Each row was made from one walk, in order. Every step used is in the known rows, and no mark comes twice. Write each row's walk.
In the rows, 128 means zero.
Known rows:
fuva-nise-keka-degebo: [ 94 133 101 129 188 103  90 100 116 121 105  85 149  72 134 145 116 149
 147 125 101 150 147  91]
sumug-mabuta-keka-tamubam-fuva: [ 97 111 146  91 121 109 155 211  84 136  96  70 138 112 137 138 154 118
  90 109 126 145 158 108]
fuva-nise-keka-tamubam: [ 57 128 115 127 190 106 118  94  98 126 113  86 142 135 145 158 115 140
 130 122 113 180 151 111]
sumug-nise: [117 114 129 146  78 137  34 122 117 130  89 128 157 144 144 111 144 130
  97 117 151 147 136 123]
keka-nise-fuva-mabuta: [116 142 112 130 131 113  64  59 103 117  90 103 162  97 140 114 108 129
  78 110 109 135 120 148]
nise-keka-tamubam: [ 58 133 141 136 124 115 113  87 100 133 111  94 153 146 151 149 113 135
 100 109 109 174 155 121]
degebo-sumug-tamubam: [ 85 127 141 146 105 117 153 157  84 135 105 115 152 154 140 155 118 141
 185 114 185 159 139 132]
sumug-mabuta-keka: [107 111 145 110 108 103 139 175  86 110  91  63 148 122 127 147 176 129
 106 105 146 149 143  91]
keka-degebo: [135 118 134 132  82 107  79 117 106 128  92  77 169  77 140 129 128 136
 123 112 116 129 145 114]
degebo-sumug-mabuta: [ 99 128 146 108 122 107 172 133  89 126  96 101 145 182 131 150 134 132
 180 111 195 174 158 107]
degebo-fuva-mabuta-keka-tamubam-sumug: [ 98 113 123 102 162  80 158 100  76 101  92  67 174 120 132 135 129 131
  73  84 145 142 146 158]
keka-tamubam: [ 96 113 148 130  84 110 105 110  87 132  99  76 161 140 152 143 127 128
 106 110 128 158 150 133]
mabuta-keka-tamubam-fuva-nise: [112 104 122 106 152  99 128 194  87 123  95  77 132  91 136 134 140 116
 106 131 105 130 132 120]
nise-keka-degebo-fuva: [ 75 150 121 131 133 102 100  93 124 119 101  89 176  89 149 140 140 142
 113 103 113 149 156 110]
degebo-sumug-nise: [128 125 121 137  86 122  91 120 110 132  88 151 145 180 136 112 120 133
 133 121 187 155 138 136]
keka-tamubam-sumug-mabuta: [ 77 104 152  96 148 114 164 114  73 145 107  78 167 157 135 148 123 143
 144  94 140 179 183 122]
degebo-sumug-mabuta-keka: [119 122 138 101 117  87 194 173  80 112  90  87 136 161 119 148 153 132
 143 109 183 157 145 104]
degebo-sumug-tamubam-fuva-nise-keka: [ 45 144 116 135 215 130 161 177 106 142 117 147 123 135 135 156 100 137
 221 136 155 162 140 113]
mabuta-keka-nise: [149 110 120 126  67  94  82 150  99 114  84 104 156  75 133 112 138 133
  46 113 104 118 116 125]
tamubam-fuva-nise-keka-degebo-sumug: [106 146 102 111 201 106 143 136 122 137 103 132 129  97 127 130  86 135
 195 139 121 139 149 105]
degebo-fuva-mabuta: [ 89 130 132 131 130 105  87  82 107  96  88  82 172 130 148 139 145 118
 114  99 175 145 132 134]
degebo-sumug-tamubam-fuva: [ 83 129 149 138 108 135 149 194  96 148 104 139 143 139 141 140 111 124
 195 123 170 141 139 135]
degebo-fuva-nise-keka-tamubam-sumug: [ 32 130 116 110 227  99 161  74  93 122 115  96 166 148 141 155 121 146
 152 106 118 184 168 132]
mabuta-keka-degebo-fuva: [134 124 121 118  91  78 115 156 102 104  85  58 175  60 137 131 172 135
  77 101 122 116 136 118]
sumug-nise-fuva-mabuta-keka: [126 136 104 135 131 118  64 109 102 106  83 101 144 120 128 109 150 124
  51 109 132 129 114 135]
sumug-nise-keka: [ 82 134 121 151 117 143  43  97 130 132 100 145 148 150 144 118 130 137
  91 116 130 162 142 110]
tamubam-keka-nise-fuva-mabuta: [134 135 116 129 161 131  88  65 113 118 103 122 135 145 127 102 115 131
  99 120 101 130 122 164]
degebo-sumug: [115 127 148 130  83 106 141 112  95 122  93 117 149 173 135 137 117 124
 170 120 169 152 137 130]
sumug-tamubam-fuva-nise: [ 69 113 130 140 168 138  97 204  99 138 107 105 143  91 144 148 136 127
 188 133 138 140 131 112]

Which walk is each row?
[ 85 143 107 131 138 117 120  92 109 146 106 151 138 192 144 125  93 146
 101 115 162 185 159 139] -> degebo-sumug-nise-keka-tamubam
[ 64 130 121 137 180 117  97  97 111 113 107 101 142 129 137 152 129 134
 158 129 117 166 136  97] -> fuva-nise-keka
[ 84 144 116 122 142 135 117 131 121 159 105 175 128 179 146 110  86 129
 112 124 147 167 159 141] -> degebo-sumug-nise-keka-tamubam-fuva
[106 144  95 119 198  88 147  97 109 124 105 109 138 111 125 146  94 152
 185 129 137 158 149 104] -> fuva-nise-keka-degebo-sumug
[155 113 126 124  80  89 100 156  98 114  86  64 159  54 128 127 146 136
  82 111 103 111 132 109] -> mabuta-keka-degebo
[111 136 130 129 129 102 113 102  88  95  87  67 149 111 126 134 146 116
  85 108 114 126 114 130] -> nise-fuva-mabuta-keka
[112 134 120 103 120  99 131 152  86 121  91  82 151  93 128 126 165 138
  65 106  98 144 134 112] -> sumug-mabuta-keka-nise-fuva
[ 79 152 121 135 158 127 151 173 115 158 113 140 143  89 137 140  84 146
 180 119 131 140 155 119] -> nise-keka-degebo-sumug-tamubam-fuva
[154 113 105 123 114  89  69 119 100 100  81  96 151  67 128 111 117 131
  30 106 128 114 108 134] -> fuva-mabuta-keka-nise
[ 92 142 139 136 132 120  90  62  97 109  93  79 159 134 139 135 128 116
 126 111 126 143 126 135] -> nise-fuva-mabuta
[ 89 145  91  97 237  88 179 120 103 128 108  92 134 121 121 159 111 160
 197 121 163 181 170  81] -> fuva-nise-keka-degebo-sumug-mabuta
[ 98 128 136 134 118 146  80  82 102 141  96 138 167 156 132 105 133 133
 132 112 106 149 146 143] -> tamubam-sumug-nise-fuva
[173 127 103 112 133  68 146 122  93 103  82  80 145  84 116 126 102 137
 105 107 164 116 127 130] -> fuva-mabuta-keka-degebo-sumug
[101 112 137 124 145 128  84 159 109 125  95 107 140 111 140 131 135 110
 173 139 122 133 130 110] -> tamubam-fuva-nise
[167 123 120 115  89  73 157 153  91 117  85  87 148  94 120 128 123 139
 119 114 141 119 135 122] -> mabuta-keka-degebo-sumug
[141 152 102 127 113 113 102 101 109 144  90 129 154 132 133 106 118 145
 130 120 138 142 147 139] -> keka-degebo-sumug-nise-fuva
[119 133 112 123 138  91  80  86 111 104  87  65 180  75 144 132 134 134
 103  96 157 131 142 130] -> keka-degebo-fuva-mabuta
[109 119 130  90 128  76 215 171  66 125  97  71 136 165 128 154 139 138
 115 103 179 172 161 117] -> degebo-sumug-mabuta-keka-tamubam
[ 92 109 130 113 157 118 105 156  94 138 101  91 141 115 147 137 121 116
 146 133 118 147 145 125] -> keka-tamubam-fuva-nise
[ 97 118 100 133 217 116 130 175 107 125 117  82 149 100 134 150 164 163
 183 120 144 142 149 131] -> sumug-tamubam-keka-degebo-fuva-nise
[136 104 131  91 142  93 160 159  83 127  92  64 166  71 112 132 142 151
 121  95 115 132 165  98] -> tamubam-sumug-mabuta-keka-degebo
[147 108 133 132 103 131  83 117 119 129 102 136 137 145 131 103 127 137
 106 125 107 129 130 148] -> tamubam-keka-nise
[107 121 121 116 126 116 124 119  78 140  96 109 159 141 128 109 136 139
  64 103  89 146 148 154] -> mabuta-keka-tamubam-sumug-nise-fuva
[ 37 119 119  94 252 109 177  98  82 137 120  85 148 151 128 164 112 155
 169 107 125 201 184 101] -> fuva-nise-keka-tamubam-sumug-mabuta
[ 80 124 127 140 142 147  70  79 121 139 103 162 159 156 131 111 109 143
 118 109 116 161 154 123] -> tamubam-sumug-nise-keka
[ 57 123 147 124 148 120 141  68  93 141 114 110 163 152 138 142  92 141
 126 102  94 172 168 133] -> nise-keka-tamubam-sumug
[ 97 108 139 100 120  91 158 172  71 123  97  48 148 126 136 153 162 135
  78  98 141 164 157 106] -> sumug-mabuta-keka-tamubam
[109 124 124 123 124  86 109 121  98  81  83  67 163 109 137 137 164 118
  75  97 163 128 119 131] -> degebo-fuva-mabuta-keka
[ 87 139 101 126 160 123  79  82 130 137 100 141 182 104 137 108 123 158
 104  96 117 150 168 127] -> tamubam-sumug-nise-keka-degebo-fuva
[128 133 122 125  82  99  99 129  93 116  87  98 156  82 132 113 147 130
  53 115  73 121 114 133] -> mabuta-keka-nise-fuva
[ 97 152  77 134 183 114  39  69 140 116  94 117 168  90 145 114 123 150
  62  96 155 148 149 124] -> sumug-nise-keka-degebo-fuva-mabuta
[153 150 104 112 148  74 164 102  88 106  85  74 146  90 115 127 111 134
 113 109 134 118 126 138] -> nise-fuva-mabuta-keka-degebo-sumug
